(in the rows, 128 means zero)
Known rows, with every step that occurs
C > A > M > Y: [145 101  99  90 154  97 125 130 132 129  85 148 109 152 162 183 123 111
 120 109 154]
Y > A > H: [136 171 142 121 157 139 122  96 201 113  86 101 119 119 142 172 123 154
  84  84 148]
Y > A > X > M > H: [148 157 165 106 178 158  88 124 181 145  89 111 124 138 139 160 139 117
 102 103 144]
X > M > Y > A > H: [158 158 132 108 129 138 116 101 182 106  72 115 117 138 170 208 108 164
  92  91 180]
F > X: [151 126 151 115 188 112 144 122 186 137 111 134 110 115 146 157 105  72
  98  82 111]
Y > A > X > H: [145 157  95 118 177 139 120 108 189 142  57 119  93 170 150 173 129 113
  76  81 116]
A > M > X > H: [142 128 125 143 166  86 106 108 182 111  94 121 140 156 152 161 116 105
 112 108 144]
F > M > H: [141 145 148 114 178 132 110 115 171 131 111  93 162 122 156 174 128  98
 104  80 162]
M > Y: [168 111  95  88 155 119 136  95 170 117  78 137 109 157 168 199  94  88
 100  80 140]
L > F > C > A > M > H: [ 62 142 132 108 177 121  95 133 102 133 144  83 164 135  98 157 159 128
 146 126 143]
F > M > Y: [158 126 109  90 152 122 129 106 162 109  78 126 125 156 172 218 104 101
  92  76 173]
M > Y > A > X > H: [163 152  60  97 160 142 132  95 179 137  30 141  83 191 166 197 111 108
  73  73 123]
A > M > H: [131 121 156 109 168 128 100 105 157 143 119 112 148 115 151 133 145  86
 154 113 134]
L > F: [116 147 129 100 168 126 128 121 173 102 116  86 113 141 136 180 113 105
 106  89 117]
M > Y > A: [153 132  92  79 141 133 134  81 173 115  66 143  93 161 162 194 108 129
  98  85 133]
M > H: [147 128 136 115 182 131 112 107 178 138 109 109 149 125 149 156 118  83
 118  82 127]
F > X > M: [156 115 178 124 181 111 122 144 183 130 123 125 123 110 157 170 107  89
 109  94 136]
M > X > H: [162 132 102 147 184  86 124 110 204 104  84 118 139 164 150 187  92 103
  77  78 137]
Y > A > X > M: [151 146 160 103 168 148  99 128 187 132  85 118  97 144 142 180 131 124
  85 105 151]
L > F > M: [104 161 142 102 164 129 119 127 167  94 118  70 127 138 141 197 125 123
  95  82 155]
C > A: [150 112 112 114 189  98 132 146 168 126 100 128 119 136 147 187 114 115
  84  83 138]

Rows
[ 69 144 139 115 171  84 100 137 133  99 134 100 143 159  81 178 135 143
 108 132 157] : L > F > C > A > M > X
[158 132 140  95 147 127 136 117 174 123  86 152  96 138 169 185 105 126
 104  91 140] : F > X > M > Y > A
[127 145 122 130 154 100 103  92 186 109  82 122 121 162 146 158 130 145
 111 114 137] : Y > A > M > X > H
[114 158 181 117 185 127 122 152 167 127 145  89 139 107 139 154 120  93
 124  90 117] : L > F > X > M > H
[161 122 117  89 133 136 116  99 172 111  81 134 105 160 175 211 109 145
 106  99 159] : X > M > Y > A
[157 121 163 121 177 131  96 125 173 132 121 101 160 121 161 172 119  99
 126  95 153] : X > M > H
[158 134  81 133 207 105 131 159 173 147  60 128 112 168 147 190 117  91
  60  74 131] : C > A > X > H
[152 146 116 148 177  89 117 118 198  98  82 102 151 161 156 203 102 117
  65  77 170] : F > M > X > H
[111 155 151 105 180 117 146 134 176 116 125 103 103 119 128 157 111  89
 103  81  98] : L > F > X
[162 125 144 120 198 110 109 180 170 139  91 125 116 146 141 195 120 107
  69  97 162] : C > A > X > M
[119 131 149  94 144 135 106  93 166 124 102 118 104 131 150 149 148 136
 139 126 136] : Y > A > M
[164 139 168 117 193 144  94 138 176 148 101 109 141 134 145 163 127  77
 106  93 152] : A > X > M > H
[138 122 108 149 180  63 115 142 170 118  89 127 137 161 147 170 118 126
  93 105 151] : C > A > M > X > H
[145 144 105  78 135 138 129  89 166 107  70 126 104 160 167 210 116 144
  87  83 169] : F > M > Y > A
[155 166 153 111 144 130 134 116 187 121  79 134 105 119 162 187 101 146
  86  87 157] : F > X > M > Y > A > H
[119 146 177 114 176 118 128 151 174 109 139  97 113 118 142 173 110 103
 111  96 125] : L > F > X > M
[134 139 143  97 154 116 140 139 158 108 112 115 103 139 159 192  93  98
 112  87 129] : L > F > X > M > Y
[181 122 126  93 163 133 114 129 168 128  70 138 104 166 160 204 102  77
  87  92 160] : A > X > M > Y
[140 126 162 121 163  93 107 107 185 106 112 125 131 140 136 153 119 102
 117 118 151] : A > M > X
[152 106 117  86 140 119 122  94 150 122  88 140 112 149 169 174 120  90
 139 110 146] : A > M > Y
[123 140 158 110 149 109 104  91 189 104 102 127 112 143 131 145 129 142
 115 126 148] : Y > A > M > X
[ 65 129 127 101 169 111 103 134 111 121 138  89 136 144  97 177 150 138
 135 129 144] : L > F > C > A > M
[120 160 139  84 138 130 138 126 165 103 103 121  83 145 153 190 106 139
 106  93 120] : L > F > X > M > Y > A
[112 118 103 148 184  72  99 126 143 120 102 125 162 170 114 188 127 132
 104 119 163] : F > C > A > M > X > H
[154 130 117 110 203 111 131 159 172 144  76 133 103 149 128 176 121  89
  62  82 137] : C > A > X
